Every row comes from one small tree of marks. The marks that hang from a mark follow it in brackets, in the order of their numbers. Every link used is in the known rows. Which tree was each row made from?
Known rows
k_151[k_214 k_558]: -11 -4 -7 2 8 13 -41 -15 -2 23 21 -17 -12 2 5 28 -13 -15 -2 19 -18 -32 2 -10 32 18 -22 -11 -11 13 10 -7
k_879[k_214[k_151 k_390 k_640 k_720[k_920[k_362]]] k_558]: 32 -15 15 2 -21 -12 -2 24 24 4 -16 35 21 28 -32 -20 -18 28 5 -1 18 34 -2 8 -25 -13 4 14 5 -9 0 -10
k_920[k_31 k_720]: -37 7 9 12 -13 31 -11 -7 -35 -4 -7 -27 -20 -29 22 18 39 1 -10 1 14 8 -9 -5 29 4 3 -13 -9 6 39 1
k_720[k_558[k_214[k_151 k_390 k_640]] k_879 k_920]: 8 -12 -1 -6 6 -26 13 16 7 -16 -17 -1 10 -1 -13 -16 -22 18 5 -32 -26 16 3 16 -21 -17 24 9 12 -9 -12 -10
k_214[k_151[k_558] k_390[k_640] k_720[k_879 k_920[k_362]]]: 5 -22 11 2 2 -13 0 -14 21 -11 9 -4 19 18 -3 -5 -11 0 -13 2 2 16 -9 0 -14 10 -7 21 17 15 -20 12
k_214[k_151[k_558 k_879[k_720]]]: -9 -6 -19 -5 -10 -9 -23 -23 8 9 9 -4 -12 2 -5 6 -19 10 -15 22 -10 -15 2 -12 17 -1 -7 -9 7 8 15 -13
k_920[k_31[k_867] k_362 k_720[k_558[k_214] k_640]]: -1 30 0 19 -13 12 38 15 -22 7 -27 -27 -36 -11 30 19 41 -20 9 -31 35 5 -1 8 27 -8 -2 16 -9 4 34 26
k_879[k_558[k_214] k_720]: 13 5 9 24 -10 13 -13 20 -3 15 -8 -3 -22 -6 -16 7 23 7 -7 4 -2 -11 13 -8 15 -15 -12 -10 12 -8 15 -9
k_390[k_214[k_151[k_558] k_640] k_720]: 9 -26 -12 21 18 3 -11 -33 4 -1 26 3 -2 21 -3 -7 -26 8 -4 25 -4 -20 -6 -8 15 11 21 -9 -4 4 5 -30
k_920[k_31[k_867] k_362 k_720[k_640 k_879[k_558[k_214]]]]: 15 29 -6 33 -27 3 53 -9 -29 9 -19 -19 -20 -5 26 7 50 -8 5 -22 28 13 6 12 22 -12 -25 8 0 -3 22 34
k_879[k_214 k_720[k_640 k_920[k_31[k_867] k_362]]]: 17 28 -17 12 -22 16 33 21 15 22 -14 18 -23 4 5 15 18 -5 0 -20 46 -3 1 -7 18 -8 -28 -6 -6 -10 -4 10
k_879[k_720]: -13 0 5 17 -6 17 -17 2 -4 6 13 -8 -27 -13 -2 18 20 12 -16 9 9 -13 12 -15 24 7 -2 -9 0 0 9 -13
k_390[k_720]: -3 -9 6 13 12 23 -18 -16 -17 -6 13 -20 -9 -12 7 8 7 4 -14 16 3 -15 1 -19 22 16 7 -10 -5 4 6 -10
k_214[k_390 k_640 k_720[k_920] k_879[k_558]]: -13 -13 13 -2 3 -8 -14 12 2 -9 0 31 32 12 -30 -25 1 33 -13 1 -1 27 11 -4 -35 -4 30 19 3 -1 -19 -3
k_558[k_214[k_390 k_640]]: -23 -13 25 20 1 -2 -32 -2 -9 7 8 1 -8 -17 -6 6 1 15 11 8 -12 8 21 -5 -5 -10 15 -15 -7 -5 11 1
k_151[k_214[k_640 k_720[k_558 k_920]]]: -3 -10 -13 -13 15 6 -11 42 9 0 7 2 6 26 -10 5 -15 0 8 -14 -3 -10 -2 12 7 -10 16 26 -9 2 -17 -11
k_920[k_31 k_720[k_640]]: -34 17 -5 10 -13 17 12 -14 -33 1 -9 -23 -23 -26 29 14 42 0 0 -7 24 -2 -8 -9 23 2 3 -2 -17 5 28 4
k_720[k_558[k_214[k_151]] k_920[k_362]]: 7 -2 0 -6 -2 0 7 37 1 5 -27 -20 -23 -4 6 10 -5 -3 -2 -24 -9 12 3 14 -2 -11 -10 18 5 4 25 -2
k_558[k_879[k_214[k_390 k_720]]]: 4 -14 27 -13 4 5 -26 -11 -1 -9 10 11 23 -14 -24 -12 2 7 0 17 -9 2 -9 -5 -2 11 12 -15 13 -4 7 5
k_720[k_558 k_879[k_214[k_151]]]: 43 -6 -16 3 -4 -7 18 4 2 -4 7 -9 -2 -3 -3 2 -7 16 -10 -18 -9 -5 -20 -2 17 9 4 -5 14 -4 7 -23
k_214[k_151 k_390[k_720[k_558 k_879]] k_640]: 24 -18 8 9 9 -22 14 -20 2 -32 3 -6 10 5 -9 -18 -28 24 1 -9 -3 2 -6 5 -8 9 45 11 7 -9 -17 -19
k_720[k_558[k_214] k_640 k_879 k_920[k_31[k_867]]]: 14 25 -33 3 4 -2 46 28 -10 2 -21 -10 -10 -10 18 2 18 -12 -1 -42 0 -17 -1 4 19 -19 -3 5 -1 -6 -18 18
k_151[k_214[k_390[k_720[k_920[k_362]]] k_640] k_558 k_879]: -11 -8 7 -23 17 -8 -33 -33 20 6 10 1 28 23 -3 6 -54 -24 23 23 -18 3 2 4 -25 15 -8 0 -16 7 -18 7
k_151[k_214[k_640] k_558 k_879[k_720[k_920[k_362[k_31]]]]]: -14 7 -10 -15 -5 -5 -22 2 19 11 6 8 0 20 9 6 -31 -21 17 27 -9 -12 10 20 -11 -4 -31 -10 -18 2 -1 -3
k_151[k_879[k_214]]: 1 -1 -7 -4 -4 9 -25 -17 -10 19 26 3 5 -16 3 15 -4 3 -6 21 -15 2 -4 -23 11 6 -14 -31 -1 2 16 -6
k_558[k_214 k_879]: -27 -5 14 8 9 9 -17 -6 -27 12 2 -17 -14 -27 8 6 9 -3 6 13 -26 -5 13 2 14 -9 -4 -15 7 3 29 12
k_920[k_31 k_362 k_720]: -33 11 21 16 -20 29 -1 -4 -32 0 -7 -32 -29 -24 29 29 43 -6 2 2 25 20 -5 6 19 11 -12 -4 -13 9 45 14
k_720[k_558[k_214[k_151] k_879] k_640 k_920]: -1 7 -19 -18 12 -19 29 17 -6 5 -33 -10 -13 -11 8 -15 -15 -4 7 -27 -19 -6 -1 9 -3 -22 9 18 11 1 8 -1
k_920[k_362 k_720]: -25 6 21 18 -9 22 -8 -12 -23 3 0 -32 -27 -17 25 26 37 -2 -6 4 19 24 5 -3 18 21 -12 4 -8 14 36 3
k_720[k_640 k_879[k_558[k_214[k_390]]] k_920[k_31]]: 8 19 -3 -4 -9 -11 22 7 -14 -1 -31 2 10 -20 -1 -10 21 -3 6 -21 -13 -2 -2 2 -17 -14 -13 -9 3 -14 -16 17

Write each row's tree
2 -6 -2 9 23 20 13 8 18 -3 29 14 -1 4 -7 0 10 -6 -25 -12 -2 5 -10 -17 -12 9 18 7 20 4 -15 -17
k_390[k_214[k_879[k_720[k_558 k_920]]] k_640]
9 -1 19 29 -1 19 19 -24 -1 -12 4 -1 10 -5 17 3 0 -15 -12 -4 23 20 0 -7 0 7 -1 -5 5 -3 -23 33
k_214[k_390[k_640 k_720[k_879 k_920[k_31[k_867] k_362]]]]
17 12 24 -17 8 5 23 4 -3 -33 -22 -21 10 -10 7 3 7 -17 6 -19 1 7 -20 13 -20 25 8 3 -1 -6 -21 12
k_214[k_390[k_720[k_558 k_879 k_920[k_31 k_362]]]]
12 -2 36 -5 7 1 -2 -8 7 -19 -17 18 24 -5 2 -29 -25 -8 21 24 1 19 -4 15 -35 11 7 -25 -5 -13 0 -3
k_558[k_879[k_214[k_390[k_720[k_920[k_362[k_31]]]] k_640]]]
-8 -4 9 26 3 1 -6 -9 -5 22 15 13 -3 -6 2 1 -11 15 20 19 -6 7 3 -4 8 -5 9 -20 -2 -5 14 -9
k_558[k_879[k_214[k_640]]]
-20 2 7 -20 -1 -14 -32 -16 34 16 10 12 9 22 -14 16 -39 -16 22 17 -13 4 13 8 -22 5 -20 1 -9 3 -17 6
k_151[k_214[k_390 k_640] k_558 k_879[k_720[k_920[k_362]]]]
-10 -23 -2 -26 -4 -17 -43 -28 1 -10 10 2 20 1 -18 -8 -24 10 -16 26 -18 -6 -4 -10 -3 5 11 -1 7 12 8 0
k_214[k_151[k_558 k_879] k_390 k_720]
-8 -20 -33 -21 -4 -10 2 -31 -16 -7 38 12 6 4 -1 -11 2 10 -19 15 -4 -13 -3 -7 3 -7 3 7 2 6 10 -3
k_390[k_214[k_151[k_879] k_720[k_640]]]
-8 -19 -8 -16 12 -19 -26 -34 16 -8 -8 10 26 11 -10 -20 -57 10 -1 18 -18 9 -2 -11 -20 0 26 -6 -3 3 -13 -15
k_214[k_151[k_558 k_879] k_390[k_720[k_920]] k_640]
23 10 -15 -18 17 -7 46 14 3 -16 16 -6 4 16 7 1 33 -16 -1 -24 6 -8 -13 11 -10 20 -10 30 0 6 -34 1
k_390[k_214[k_720[k_558 k_640 k_879 k_920[k_362]]]]
11 17 -16 10 7 -14 32 -6 -13 0 10 -19 -16 -9 20 10 23 1 -1 -15 0 -20 -3 -10 15 17 4 11 -5 3 -22 -8
k_720[k_558 k_640 k_879]
-14 2 -3 -3 -30 -15 -5 2 6 1 -29 37 8 2 -22 -18 -29 24 0 5 2 21 5 3 -25 -34 15 -7 4 -19 1 -5
k_214[k_151[k_879[k_558 k_720[k_920[k_31]]]] k_390 k_640]
0 0 16 -6 16 4 15 26 -6 -20 -3 15 4 13 9 -20 5 -18 14 13 -1 4 -3 34 -24 2 14 7 -8 -2 -3 -4
k_390[k_214[k_640 k_720[k_558[k_879] k_920[k_362[k_31]]]]]
26 10 -8 -8 -3 6 -5 7 13 7 10 3 -4 -3 -13 11 -3 -2 -2 3 -3 -8 -14 -16 9 6 0 -16 9 -6 4 -19
k_151[k_879[k_214 k_720[k_558]]]
6 -5 26 20 9 4 8 -14 -6 -19 3 -30 4 -19 9 3 27 -12 -2 -21 -9 22 -13 -4 -2 7 20 1 22 4 6 6
k_920[k_720[k_558[k_214[k_390[k_640]]] k_879]]
-22 31 -6 11 -13 6 37 5 -4 15 -23 9 -27 -6 18 7 14 -10 5 -9 33 -2 16 7 15 -11 -16 8 -5 -5 -2 29
k_558[k_879[k_720[k_640 k_920[k_31[k_867] k_362]]]]
-15 7 -1 -16 -19 -2 -20 3 9 10 -10 33 15 6 -23 -3 -29 -2 17 8 -9 7 5 8 -20 -25 -2 -13 -5 -18 -9 6
k_151[k_214[k_390 k_640] k_879[k_558 k_720[k_920[k_31]]]]
7 -11 -14 15 -11 -5 -4 24 12 -3 -14 17 -4 31 9 -17 -19 11 -17 15 24 -1 16 16 10 -13 1 12 -12 9 6 -3
k_214[k_151[k_558] k_640 k_720[k_920[k_362[k_31[k_867]]]]]
32 6 -14 1 24 -8 37 -3 -13 -17 3 -35 -4 -4 9 -3 17 -8 7 -22 -7 -28 -12 -2 8 8 9 10 6 -2 -17 -2
k_390[k_720[k_558[k_214] k_640 k_879]]
-6 8 -1 -17 -7 -5 -19 0 31 11 -9 30 23 5 -22 -2 -26 0 19 14 -5 4 -14 -9 -20 -8 3 -33 -4 -12 -12 -8
k_151[k_558 k_879[k_214[k_390 k_640] k_720[k_920[k_31]]]]
15 -5 -19 -16 3 8 -3 17 -3 -2 10 -3 23 19 -14 -2 5 -1 -15 -7 -17 -10 -2 11 10 -2 -24 14 9 0 -23 1
k_151[k_214[k_720[k_879[k_558] k_920]]]
-5 -6 -34 -34 4 -15 8 -21 9 5 17 7 11 26 4 -5 -10 -12 -7 11 -4 -7 -7 2 -12 5 -21 17 -3 16 -4 3
k_390[k_214[k_151[k_558 k_879] k_720[k_640 k_920[k_362]]]]
0 22 -11 14 -11 7 11 7 -12 7 -13 7 -24 -13 37 3 15 -10 -19 3 26 -6 25 -6 15 3 -22 -4 -23 4 -2 8
k_720[k_640 k_920[k_362[k_31[k_867]]]]
0 -19 -24 -4 -1 0 7 -14 -14 -8 30 6 -6 6 -3 -9 15 15 -22 4 10 -22 -2 -6 15 -1 6 12 2 4 9 -11
k_390[k_214[k_151 k_720[k_640]]]
35 -16 -1 -33 1 0 -10 31 22 -19 -17 13 23 4 -33 -19 -17 13 -17 -22 -2 5 -22 -3 -7 2 21 8 16 -4 -5 -23
k_879[k_214[k_151 k_390 k_720[k_558 k_920]]]
-5 -10 6 0 1 -6 13 35 -10 -23 2 -8 10 6 9 -15 22 7 8 0 -4 9 11 37 -20 -17 -15 4 -6 -3 -2 13
k_558[k_214[k_640 k_720[k_879 k_920[k_362[k_31]]]]]
-16 -9 -7 20 7 2 -35 -9 3 29 26 -5 -12 17 6 24 -22 -2 15 21 -11 -25 10 -4 25 5 -7 -6 -19 9 3 -12
k_151[k_214[k_640] k_558]
8 18 1 -19 12 -12 0 -13 36 12 -19 18 13 -1 -20 -12 -13 -12 12 1 -5 -16 -12 -15 -9 14 -5 -14 10 -5 -27 -11
k_151[k_558[k_879[k_214[k_390] k_720[k_640 k_920]]]]
-4 10 18 -8 13 -18 6 -7 -12 0 -18 -7 -8 -26 2 -6 3 -15 19 -8 -19 -10 3 -2 -9 2 19 3 4 -3 1 12
k_720[k_558[k_214[k_390] k_879] k_640]
3 15 1 15 -16 22 -3 20 4 -2 -14 8 -26 -8 15 5 15 -6 -29 6 26 -1 25 2 18 1 -22 -11 -5 -2 4 0
k_879[k_720[k_920[k_362[k_31[k_867]]]]]
-25 -18 41 1 11 6 -10 4 1 -2 -1 -2 14 -7 -4 -4 5 -17 9 6 -7 27 6 10 -27 -13 -4 10 18 6 4 38
k_558[k_214[k_390[k_640] k_720[k_920[k_362]]] k_879]
23 22 -10 -34 2 -13 8 4 31 1 -12 20 13 -4 -19 -7 -11 -9 4 -17 -1 -2 -14 -21 -21 5 7 -6 6 -10 -28 -16
k_151[k_879[k_214[k_390] k_720[k_558 k_640 k_920]]]
35 2 -4 41 -9 -6 11 -1 0 20 17 15 6 11 -5 0 6 24 11 8 -1 7 -1 -9 7 -1 -4 -18 1 -11 -8 -19
k_720[k_879[k_214[k_640] k_558]]
-17 -5 1 -44 13 -16 -13 -10 18 -2 16 1 26 18 -14 1 -7 -11 0 -5 -4 -7 0 6 -28 24 -16 35 -7 17 -21 21
k_151[k_214[k_390 k_720[k_640 k_920[k_362]] k_879] k_558]
-21 -21 6 17 4 5 -17 24 -13 1 19 -7 -5 6 -8 2 15 22 7 6 0 -3 13 5 8 -21 13 3 -4 1 14 3
k_558[k_214[k_640 k_720]]
